Every row comes from one small tree of marks. The marks that hang from a mark follow it in brackets, in alphabetical order. Every link used is in the known rows. Which tree was each row made from?
Known rows
pofi[tupo[dezuvum vumo[pidi]] viperev[vefet]]: -39, 22, 21, -14, 57, -49, 11, -37, 32, 63, 5, 1, -14, 28, 48, -2, 61, 19, 11
pidi[nakez vumo[tupo[dezuvum]]]: -11, 34, -28, 3, 30, -22, 24, 74, -2, 5, 21, 37, -60, 43, -31, 20, -41, 21, -41
vefet[viperev[pofi[tupo[dezuvum nakez vumo]]]]: -5, 2, -20, -25, 21, -40, -3, -65, 43, 41, 0, -11, -29, -18, 4, 6, 19, -2, 23
pofi[tupo[vumo]]: 5, 28, -23, -39, 63, -65, -16, 3, 22, 24, 17, -11, -24, 15, 34, 24, 17, 13, 62
pofi[tupo[nakez vumo] viperev[vefet]]: -17, 54, 42, -13, 21, -56, -8, -53, 41, 56, -26, -22, -30, -11, 54, 24, 51, 31, 53
vumo[pidi[nakez] tupo[dezuvum]]: -1, 25, -32, -3, 72, -4, 36, 74, -15, 9, 22, 40, -11, 45, 3, 8, 0, 30, -48
pofi[tupo[dezuvum nakez vumo] viperev[vefet]]: -27, 35, 29, -7, 27, -46, -3, -90, 60, 68, 2, 1, -34, -2, 42, 14, 43, 25, 17
dezuvum[tupo[nakez pofi[viperev] vumo]]: 1, 32, 17, 29, 19, -53, -1, -19, 12, 78, 14, 33, -46, 4, 7, 51, 17, 6, 37
tupo[nakez vumo[pidi]]: 17, 11, -2, -8, 41, -34, 34, -6, -9, -1, 38, 33, 4, 19, -1, 11, 30, 42, 1
vefet[viperev[pofi[tupo[nakez vumo]]]]: 5, 21, -7, -33, 16, -48, -7, -35, 26, 31, -19, -32, -28, -23, 15, 11, 24, 3, 48
vumo[pidi tupo[dezuvum]]: -7, -2, -39, -12, 55, -7, 21, 55, -26, -5, 10, 40, -9, 46, 28, 21, 13, 36, -34
dezuvum[tupo[nakez vumo]]: 23, 29, -9, -6, 13, -50, 12, -16, 6, 36, 13, 26, -48, 4, -2, 58, 15, 1, 50
tupo[nakez vumo]: 13, 26, -14, -10, 27, -47, 17, -27, 14, 5, 31, 18, -22, 0, -8, 37, 13, 31, 22
viperev[pofi[tupo] vefet]: -4, 41, 32, -9, 23, -45, 13, 5, 28, 2, -72, -43, -82, -34, 63, 20, 46, -12, 93
vumo[tupo]: -1, 38, -42, -25, 33, -29, -2, 70, -21, -10, -25, 0, -35, 13, 35, 58, -2, 27, 26
dezuvum[tupo]: 22, 41, -34, -24, 10, -44, 29, 49, -3, 15, -10, -9, -70, 11, 26, 79, 20, -24, 69
vumo[tupo[nakez pofi[viperev]]]: -7, 37, 8, 22, 20, -14, -17, 36, -7, 33, -24, 25, -31, 2, 37, 46, -4, 52, -3
vumo[pidi[nakez] tupo]: 7, 48, -19, -11, 66, -16, 29, 108, -36, -3, -4, 18, -9, 34, 17, 18, 4, 36, -13
tupo[dezuvum]: 3, 14, -58, -19, 30, -27, 42, 7, 23, -8, 35, 6, -47, 17, 9, 52, 8, 0, 6
tupo[dezuvum nakez pofi[viperev] vumo[pidi]]: -15, -12, 13, 45, 54, -23, 24, -50, 19, 59, 70, 67, 5, 32, -8, -7, 25, 44, -55
viperev[pofi]: 8, 22, -16, -7, 24, -39, 41, 50, 0, -10, -37, -30, -69, -23, 31, 55, 32, -6, 56

Which tree is each row?
-14, 19, 3, -19, 46, -45, -2, -64, 47, 79, 26, 7, -21, 15, 38, 25, 37, 34, 3 | pofi[tupo[dezuvum nakez vumo] viperev]
-11, -8, -9, -9, 64, -54, 4, -23, 33, 45, -2, 4, -51, 0, 29, 9, 27, -1, 41 | viperev[pofi[tupo[dezuvum vumo]]]
-16, 71, 19, -29, 22, -49, 5, 13, 32, 31, -49, -58, -51, -3, 79, 46, 54, 7, 69 | pofi[tupo viperev[vefet]]
-29, 30, 16, 40, 14, -6, -10, -26, 24, 37, -15, 44, -43, -5, 26, 26, -5, 42, -26 | vumo[tupo[dezuvum nakez pofi[viperev[vefet]]]]
0, -2, -10, 18, 68, -50, 11, 22, -10, 7, 53, 44, 1, 32, -9, -6, 7, 21, 11 | tupo[pofi vumo[pidi]]
-18, 13, 7, 19, 65, -52, 15, 30, -11, 42, 35, 24, 6, 33, 12, 12, 35, 29, 4 | tupo[pofi[viperev] vumo[pidi]]
-9, -1, -19, 40, 88, -34, 29, -1, 23, 37, 93, 72, -1, 41, -46, -29, -15, 10, -38 | tupo[dezuvum pofi vumo[pidi[nakez]]]
0, -7, -15, 35, 41, -30, 1, -76, 41, 30, 77, 76, -22, 9, -35, 3, -21, 23, -22 | tupo[dezuvum nakez pofi vumo]
-20, 40, 42, 39, 12, -44, 2, -54, 33, 42, 8, 24, -28, -18, 5, 23, 18, 28, 22 | tupo[nakez pofi[viperev[vefet]] vumo]
-41, 32, -1, 28, 30, -20, -12, 12, 17, 32, -20, 29, -45, 9, 32, 32, -4, 22, -9 | vumo[tupo[dezuvum pofi[viperev[vefet]]]]
-26, 19, -20, -31, 63, -60, -3, -28, 42, 78, 22, -9, -22, 27, 43, 30, 40, 16, 20 | pofi[tupo[dezuvum vumo] viperev]
-5, 55, 37, 35, -5, -25, 20, -18, 30, 17, -15, 2, -48, -23, 28, 41, 22, 23, 25 | tupo[nakez pofi[viperev[vefet]]]
14, 31, -10, -35, 2, -32, 8, -11, 23, 13, -38, -48, -42, -29, 33, 26, 27, -4, 51 | vefet[viperev[pofi[tupo[nakez]]]]
1, 15, -33, -5, 21, -4, 6, 1, 6, 2, 2, 41, -35, 10, 19, 44, -7, 42, -23 | vumo[tupo[dezuvum nakez]]
8, 23, -5, -5, -6, -21, 6, 56, -28, -21, -13, 25, -56, 24, 6, 38, -17, 48, -7 | pidi[vumo[tupo[nakez]]]
-4, 39, 15, 30, 61, -54, 24, 47, -5, 85, 26, 31, -27, 31, -3, 28, 20, -6, 20 | dezuvum[tupo[pofi[viperev] vumo[pidi[nakez]]]]
-24, 36, -2, 32, 37, -23, 11, 73, 5, 43, 20, 44, -57, 42, -23, 16, -40, 29, -52 | pidi[nakez vumo[tupo[dezuvum pofi[viperev]]]]
-14, -2, 9, 34, 44, 7, 7, 18, -12, 36, 12, 63, -7, 35, 33, 7, 12, 59, -61 | vumo[pidi tupo[dezuvum nakez pofi[viperev]]]
-26, -2, -10, 23, 61, -8, 5, 53, -18, 39, 10, 49, -6, 47, 37, 12, 15, 42, -45 | vumo[pidi tupo[dezuvum pofi[viperev]]]
22, 17, -17, -25, 33, -17, 8, -38, 43, 21, 24, 8, -42, 12, 37, 19, 11, 19, 14 | pofi[tupo[dezuvum nakez]]
3, 31, -27, -45, 16, -42, 10, 18, 18, 12, -40, -62, -45, -19, 37, 32, 28, -17, 64 | vefet[viperev[pofi[tupo]]]
-14, 4, -36, -35, 35, -52, -2, -34, 35, 40, -1, -21, -32, -7, 10, 8, 19, -16, 32 | vefet[viperev[pofi[tupo[dezuvum vumo]]]]
-14, 10, 40, 14, 30, -42, 6, -87, 53, 36, -27, 15, -68, -33, 27, -9, 32, 6, 44 | viperev[pofi[tupo[dezuvum nakez vumo]] vefet]
20, 5, 15, 33, 37, -37, 9, -10, -10, 44, 36, 63, -26, 23, -9, 11, 11, 10, 24 | dezuvum[tupo[nakez pofi vumo[pidi]]]
-21, 44, 20, 27, 20, -68, 0, -9, 18, 69, -8, 15, -56, -2, 11, 48, 23, -18, 65 | dezuvum[tupo[pofi[viperev[vefet]] vumo]]
-1, 5, -16, 2, 1, -12, 11, 27, -6, -8, 11, 49, -59, 33, -8, 26, -22, 42, -39 | pidi[vumo[tupo[dezuvum nakez]]]
-8, 57, 17, 22, 3, -45, 15, 25, 12, 46, -31, -7, -74, -5, 33, 65, 27, -25, 69 | dezuvum[tupo[pofi[viperev[vefet]]]]
